What can hang from each mark:
Z_214: Z_502 Z_651 Z_933
Z_754: Z_214
Z_502: Z_214
Z_345: Z_651 Z_754 Z_933
Z_340: Z_651
Z_933: Z_345
Z_651: Z_214
Z_751: Z_345

Every row comes from one small tree of marks. Brackets hold a mark, then the marks that hang from it, in the order of their numbers. Every link used is in the known rows. Which tree was each row made from?
Known rows:
[Z_214 Z_502 Z_651 [Z_933 [Z_345 Z_754]]]: [-0.67  1.08  1.91 -0.80 -0.27  6.92  0.03 -0.50  7.41  0.78 -1.17  0.35
  1.08  1.32  3.05  1.57  3.74  3.08]
[Z_502 [Z_214 Z_933]]: [-0.86  0.51 -0.96 -1.24  0.00  0.91 -0.07  0.33  2.26 -1.20 -0.98 -0.07
  0.37  0.33 -0.03  0.54  1.96 -0.21]
[Z_933 [Z_345 [Z_754 [Z_214 Z_502 Z_651]]]]: [ 0.41  0.80  0.90 -1.01 -0.66  2.01 -0.06 -2.06  1.35  0.22 -0.26 -0.29
  1.06 -0.05  1.16  0.82  2.51  3.68]
[Z_933 [Z_345 Z_651]]: [ 0.78  2.08 -0.35 -0.68 -0.40  0.14  0.29 -1.01  0.62 -0.83  1.80  0.35
  1.43 -0.50  1.06  0.26  1.69  2.40]
[Z_651 [Z_214 Z_502 [Z_933 Z_345]]]: [ 0.75  0.68  0.12 -0.89  0.10  4.59  0.01  0.12  3.29 -0.42 -1.99 -0.79
  0.43  1.09  0.77 -0.10  2.00  1.69]
[Z_345 [Z_754 Z_214] Z_933]: [-2.02 -0.60  3.37 -0.09  0.39  1.27  0.72 -0.01 -0.40  0.97  1.95 -1.36
 -0.21 -1.22 -0.17  1.96  1.01  2.89]
[Z_502 [Z_214 Z_651]]: [-0.56  0.19 -0.49 -1.20 -0.12  0.82 -0.38  0.72  1.24 -0.51 -2.31 -0.29
  0.56  0.35  0.19  1.64  2.94  0.46]
[Z_651 [Z_214 Z_502]]: [ 0.48 -0.26  0.34 -0.46  0.05  3.38 -0.15  0.67  1.06  0.28 -2.61 -1.01
 -0.27  0.72 -0.04  0.43  1.48  1.17]
[Z_340 [Z_651 [Z_214 Z_502 [Z_933 [Z_345 Z_754]]]]]: [ 0.29 -1.61  1.74  0.74 -0.24  2.45 -0.49  1.01  3.66  0.07 -2.60 -0.53
  1.19  0.15  0.92  0.80  2.75  0.19]
[Z_751 [Z_345 Z_651 Z_754 Z_933]]: [-2.78 -1.13  2.57 -0.16 -0.11  1.60  0.67 -0.39  0.96  0.44  4.08  0.11
  1.07 -1.81  0.02  1.64  0.63  2.94]
[Z_345 [Z_651 [Z_214 Z_502]] Z_754 Z_933]: [-2.60  0.27  3.92  0.45  0.05  4.05  1.37  1.65  1.23  0.82  3.36 -1.16
  0.13 -1.66  0.27  3.85  2.42  3.49]
[Z_214 Z_502 Z_651 [Z_933 Z_345]]: [-0.05  1.44  1.21 -1.15  0.09  6.55 -0.22 -0.11  7.51  0.60 -2.00  0.36
  1.12  1.72  3.27  0.85  3.66  2.75]
[Z_345 [Z_754 Z_214]]: [-1.43 -1.16  1.79  0.27 -0.31  0.51  0.30 -1.12 -0.43  0.72  0.62 -0.56
 -0.25 -0.52 -0.37  1.48  0.87  1.76]
[Z_751 [Z_345 [Z_754 Z_214] Z_933]]: [-2.16 -1.94  2.33 -0.80  0.13  1.24  0.14 -1.22  0.39  0.68  1.80 -0.54
  0.69 -1.13 -0.28  0.54  0.30  3.06]
[Z_214 Z_502]: [-0.15  0.33  0.44 -0.71 -0.19  3.27 -0.36 -0.15  2.57  0.97 -1.67  0.05
 -0.29  0.55  1.16  0.24  1.42  1.56]
[Z_754 [Z_214 Z_502 Z_651 Z_933]]: [-0.94 -0.07  1.76 -0.78  0.88  4.28 -0.42  0.08  4.86  1.33 -3.07 -0.51
 -0.10  1.71  2.15  0.88  3.20  2.78]
[Z_502 [Z_214 [Z_933 Z_345]]]: [-0.11  1.30 -1.37 -1.77 -0.22  0.96 -0.12 -0.40  2.25 -1.62 -0.84 -0.05
  0.98  0.30  0.31  0.17  2.37  0.59]

Write each row's tree:
[-1.54 -1.32  2.25  0.37 -0.17  1.28  0.22 -0.73  0.44  1.06  0.00 -0.55
 -0.04 -0.21  0.16  2.14  1.59  2.03] => [Z_345 [Z_754 [Z_214 Z_651]]]
[-1.76 -1.03  1.98  0.34 -0.09  1.37  0.44 -1.00  1.11  0.53  0.98 -0.40
 -0.16 -0.23  0.00  1.41  0.94  1.55] => [Z_345 [Z_754 [Z_214 Z_933]]]
[-0.90  1.69  1.21 -0.77 -0.46  5.43  0.42 -0.97  5.99  0.20  1.15  0.54
  0.84  0.39  2.35  1.01  2.77  2.95] => [Z_214 Z_502 [Z_933 [Z_345 Z_651 Z_754]]]
[ 0.29  0.45  0.60 -0.71 -0.17  4.84  0.20 -0.11  3.25 -0.27 -1.41 -0.79
  0.43  0.82  0.59  0.48  2.04  1.89] => [Z_651 [Z_214 Z_502 [Z_933 [Z_345 Z_754]]]]
[-0.30  1.11 -0.64 -1.64 -0.06  2.06 -0.21  0.15  3.50 -1.21 -1.71 -0.09
  1.26  0.72  0.99  1.08  3.42  0.97] => [Z_502 [Z_214 Z_651 [Z_933 Z_345]]]
[-0.98  0.57  0.82  0.55  0.37  1.85  0.80  1.42  1.72 -0.47  1.46 -0.20
  0.36 -0.06  0.35  1.60  1.54  0.83] => [Z_345 [Z_651 [Z_214 Z_933]]]
[-0.23  1.45  1.07 -0.75 -0.68  1.62  0.36 -1.87  1.26 -0.01  1.64 -0.04
  1.17 -0.71  1.22  1.40  2.78  4.21] => [Z_933 [Z_345 Z_651 [Z_754 [Z_214 Z_502]]]]
[-2.99  0.42  3.70  0.80  0.03  1.72  1.50  1.16  0.49  0.63  5.21 -0.45
  0.33 -2.15  0.30  3.53  1.42  2.69] => [Z_345 Z_651 Z_754 Z_933]
[-2.34 -1.81  1.58  0.11 -0.38  2.17  0.53 -0.74  1.73 -0.04  2.68  0.24
  1.11 -0.92 -0.26  1.36  0.75  2.12] => [Z_751 [Z_345 [Z_651 [Z_214 Z_933]] Z_754]]
[-1.04  0.83  1.07  0.25  0.26  3.41  0.62  1.34  2.92 -0.02  0.67 -0.21
  0.22  0.21  0.89  1.74  2.19  1.59] => [Z_345 [Z_651 [Z_214 Z_502 Z_933]]]
[-1.10  0.38  1.81 -0.37  0.38  6.56 -0.16  0.97  7.36  1.23 -2.22  0.33
  0.28  1.78  2.81  1.40  3.05  1.53] => [Z_214 Z_502 Z_651 Z_933]
[ 0.13  1.02  0.80 -0.37  0.28  3.38  0.14  0.06  4.92 -0.32 -0.39  0.31
  1.37  1.16  2.10  0.64  2.23  1.23] => [Z_214 Z_651 [Z_933 Z_345]]
[-0.23  1.26  0.88 -0.53 -0.63  0.53  0.50 -1.78  0.35 -0.31  2.25 -0.03
  1.29 -0.87  0.85  1.29  2.28  3.61] => [Z_933 [Z_345 Z_651 [Z_754 Z_214]]]
